Each row was made from one walk, in order. Every step used is in the known rows, and no mark comes twice. Write each row's walk.
In the rows, zero is written as 128.
Known rows:
nulavik > kamu: [142 134 116 135 138 133 135 107 132 110 111 105 122  97 126 113 134 119
  92 136 129 122 119 125 129 139  95]
nulavik > tori: [135 139 128 131 132 126 144 131 132 111 121 153 137  83 154 118 135 124
 111 140 123 128 130 105 143 137 150]
tori > nulavik > kamu: [143 107 119 145 150 126 127 138 156 125 129 126 124 120 122 126 132 123
 103 141 121 117 117 134  99 152 112]
kamu > nulavik > luzuk > vodeb > tori: [102 130 134 124 123 115 111 158 113 134 169 162  98  15 119 142 127 124
 157 129 121 141  87 127 140 123  35]
tori > boluf > luzuk > nulavik > kamu: [143 128 136 150 141 148 108  40 130 119  94 124  80  68 130 102 146 129
  81 178 121 125 164 143 131 118  80]
vodeb > tori > boluf: [110 168 129 139 128 134 156  86 128 155 143 144 110 131 160 129 142 134
 110 130 126 120 142 100 143 122 126]
boluf > tori > vodeb > luzuk > nulavik: [152 113 124 139 156 149 126 159 124 149 193 170  76  84 157 163 136 127
 164 145 139 136 152 154 116 120 224]
tori > vodeb: [144 120 124 133 139 134 136 175 137 148 150 130 130 111 140 146 125 136
 146 145 130 135 137 131 100 131 179]
boluf > tori: [115 126 120 131 136 124 131  94 142 126 136 130 111 136 139 142 137 113
 106 123 141 141 135 132 124 115 164]
tori > boluf: [119 134 138 147 122 131 124  87 128 144 109 123 119 131 146 118 134 138
 104 136 126 113 146 123 132 116 133]
luzuk > nulavik > kamu: [144 133 127 144 158 138 113 102 130 109 127 133 112  76 139 115 138 127
 113 162 122 114 121 144 129 138 109]
kibug > nulavik > luzuk > vodeb > tori: [112 116 159 131 144 133 100 120  96 150 210 186  86  29 130 148 129 138
 150 165 109 130 102 121 154 135  92]
nulavik > tori > vodeb > luzuk > boluf: [164 139 125 132 130 165 142 218 121 140 188 141 115  54 151 148 126 136
 159 145 123 116 132 101 112 129 163]
vodeb > luzuk > boluf: [146 137 126 124 115 160 125 163 106 142 177 116 108 105 117 140 123 131
 159 116 128 108 122 121 123 119  96]
nulavik > tori > boluf > luzuk: [133 134 138 139 117 132 137  66 136 121  88 149 101  82 146 103 142 126
  81 155 125 136 175 108 141 118 122]
vodeb > luzuk > nulavik > tori > boluf: [143 134 149 153 133 149 123  97 106 127 140 191  90  62 173 109 142 138
 123 149 119  99 154 121 170 128 160]
luzuk > nulavik > tori > boluf: [128 145 154 158 144 138 117  83 130 122 114 177 115  69 177 111 143 140
 108 168 110 108 149 119 152 122 171]
kamu > nulavik > tori: [124 113 121 132 124 115 153 152 133 122 107 149 137  64 120 123 125 112
 126 126 130 124 109 116 146 120 135]
vodeb > tori > boluf > luzuk > nulavik: [122 152 143 143 138 142 134  68 127 149 146 181  76  94 142 129 149 135
 129 164 124 141 170 124 141 114 109]
kamu > nulavik > luzuk > boluf > tori: [101 117 118 123 124 128 113 143 129 127 159 100 110   5 121 145 125 105
 149 134 138 128  83 133 110  90  78]
kamu > nulavik: [118 105 119 127 121 117 140 148 128 136 116 127 128 103  96 131 119 117
 142 115 136 125 107 136 132 110 117]
kibug > nulavik > kamu: [140  94 130 141 154 135 139  85 116 136 140 123 109  92 110 124 128 122
 102 164 124 106 111 127 150 131 137]
nulavik > luzuk > vodeb > tori: [111 154 146 124 130 130  96 143 111 128 182 166  98  34 148 137 134 133
 144 142 113 141 110 120 133 141  53]
kamu > nulavik > luzuk > boluf: [116 124 125 118 116 131 106 174 118 134 152  94 126   4 109 132 117 120
 174 137 123 112  76 131 113 105  42]
luzuk > nulavik > tori: [135 138 140 142 153 132 117 128 130 110 136 187 122  69 160 121 138 132
 132 158 114 122 133 124 143 136 161]
vodeb > luzuk > nulavik: [149 114 139 131 135 145 115 147 101 134 169 174  92  96 132 127 130 132
 169 127 126 117 137 145 152 133 141]
kamu > nulavik > luzuk > vodeb: [116  98 144 127 115 115  80 159 111 123 135 134 110  12 108 129 119 126
 147 128 115 134  92 151 129 116  51]

Which walk is each row?
[125 113 144 135 133 131 110 147 149 151 177 190  85 140 101 161 136 134
 130 143 116 163 153 135  90 141  84] | boluf > luzuk > vodeb > tori > nulavik
[135 109 149 130 117 135  85 111 125 125 123 141  94 119  93 138 129 133
 111 141 119 157 161 147 110 118  80] | boluf > luzuk > vodeb
[140 119 131 141 144 136 115 126 154 139 161 165  78 115  99 148 142 125
  96 152 117 155 142 131  91 151  57] | boluf > luzuk > vodeb > tori > nulavik > kamu
[165 116 113 145 167 153 127 136 131 127 178 150  68  55 157 149 143 116
 129 155 139 129 144 151 117 131 192] | boluf > tori > vodeb > luzuk > nulavik > kamu
[162  91 138 137 149 146 163 174 103 156 190 189  96  57 145 146 124 130
 155 160 126 112 138 113 157 137 234] | kibug > nulavik > tori > vodeb > luzuk
[123 109 129 136 111 120 152  89 135 129  77 141 104  57 116 112 133 116
  95 144 131 135 152 117 145  98 107] | kamu > nulavik > tori > boluf > luzuk
[120  88 167 137 138 130  69 114  97 138 176 158  96  30 118 136 122 141
 141 173 108 120 106 146 146 128 102] | kibug > nulavik > luzuk > vodeb
[127 139 123 129 142 148 101 165 141 137 182  99 106  14 164 160 130 125
 149 162 131 137 112 129  77 109 144] | nulavik > luzuk > boluf > tori > vodeb
[150 136 136 146 163 140 127 174 141 127 156 186 126  52 172 140 136 140
 148 178 116 131 141 128 116 137 209] | luzuk > nulavik > tori > vodeb
[137 115 138 127 137 138 104 108 129 123 129 159  94  96 113 126 135 127
 143 158 125 149 160 151 122 122 111] | boluf > luzuk > nulavik
[115 142 124 135 134 146 120 111 142 132 158 100 111 122 133 155 132 120
 115 134 135 128 123 126  99  99 134] | luzuk > boluf > tori
[151 121 129 133 148 142 109  84 134 103 113 133  90  64 108 114 139 121
 109 166 125 140 150 150 125 131  80] | boluf > luzuk > nulavik > kamu
[167 126 120 130 134 143 158 194 119 130 164 169 113  59 160 135 130 128
 147 137 130 128 144 109 133 144 200] | nulavik > tori > vodeb > luzuk
[138 111 115 137 137 118 160 200 144 139 131 152 138  49 136 142 124 122
 144 145 130 133 117 117 118 122 183] | kamu > nulavik > tori > vodeb
[145 116 112 145 145 157 128 136 143 137 179 116  84 107 121 151 136 112
 111 129 134 112 119 131  89 127 116] | vodeb > luzuk > boluf > tori > nulavik > kamu
[126 102 134 126 137 115  97 172 136 130 151 145 123  61 143 124 126 128
 160 149 115 125 110 134 103 153  98] | tori > nulavik > luzuk
[125 149 136 120 123 144  93 155 116 123 161  99 126  28 141 127 123 131
 158 148 116 117  97 121 112 121  51] | nulavik > luzuk > boluf
[124  91 145 123 142 125 109 112 101 137 166 148 108  23 126 123 122 128
 156 167 120 114 102 131 158 128 125] | kibug > nulavik > luzuk
[148 135 123 137 145 135 150 177 145 124 140 156 135  70 165 137 132 132
 132 157 124 133 135 110 116 139 195] | nulavik > tori > vodeb
[133 137 112 139 157 130 158 140 154 141 165 153 114 123 131 138 141 120
 113 141 125 124 114 111 107 158  97] | vodeb > tori > nulavik > kamu
[115 107 122 115 118 107 117 158 114 122 123 121 121  11 116 118 119 115
 162 128 130 126  89 137 140 121  67] | kamu > nulavik > luzuk
[114 149 142 135 132 135 120 132 124 138 174 169 106 128 129 150 135 137
 124 128 116 141 126 120 126 132  99] | luzuk > vodeb > tori
[130 120 116 151 155 144 117 124 170 134 158  96 110 111 130 154 137 115
  94 151 128 118 109 133  70 122 113] | luzuk > boluf > tori > nulavik > kamu
[134 162 129 146 146 148 138  41 133 133 128 153  69  67 141 116 153 126
  92 174 124 134 159 121 140 126  78] | vodeb > tori > boluf > luzuk > nulavik > kamu
[156 115 116 133 122 150 158 236 120 150 175 140 117  30 125 154 118 127
 172 131 131 115 112 112 115 111 157] | kamu > nulavik > tori > vodeb > luzuk > boluf
[125 127 152 129 124 130  62 137 110 115 146 139 110  34 135 123 127 135
 133 145 111 134 118 142 126 134  60] | nulavik > luzuk > vodeb
[110 100 148 141 141 119  62 136 147 128 169 159  89  67 142 152 134 126
 124 147 118 145 120 155  88 132 112] | boluf > tori > nulavik > luzuk > vodeb
[106 161 159 143 123 134  94  97 111 140 157 157  88  33 165 123 139 144
 114 151 109 126 126 115 139 128  60] | nulavik > luzuk > vodeb > tori > boluf
[123 111 153 157 140 131 142  64 118 151 127 165 113  88 151 118 134 136
  92 173 115  97 139 104 170 114 196] | kibug > nulavik > tori > boluf
[130 127 150 145 129 140 102  61 127 139 112 153  85  97 131 116 140 139
 121 169 120 132 177 149 134 107 119] | tori > boluf > luzuk > nulavik
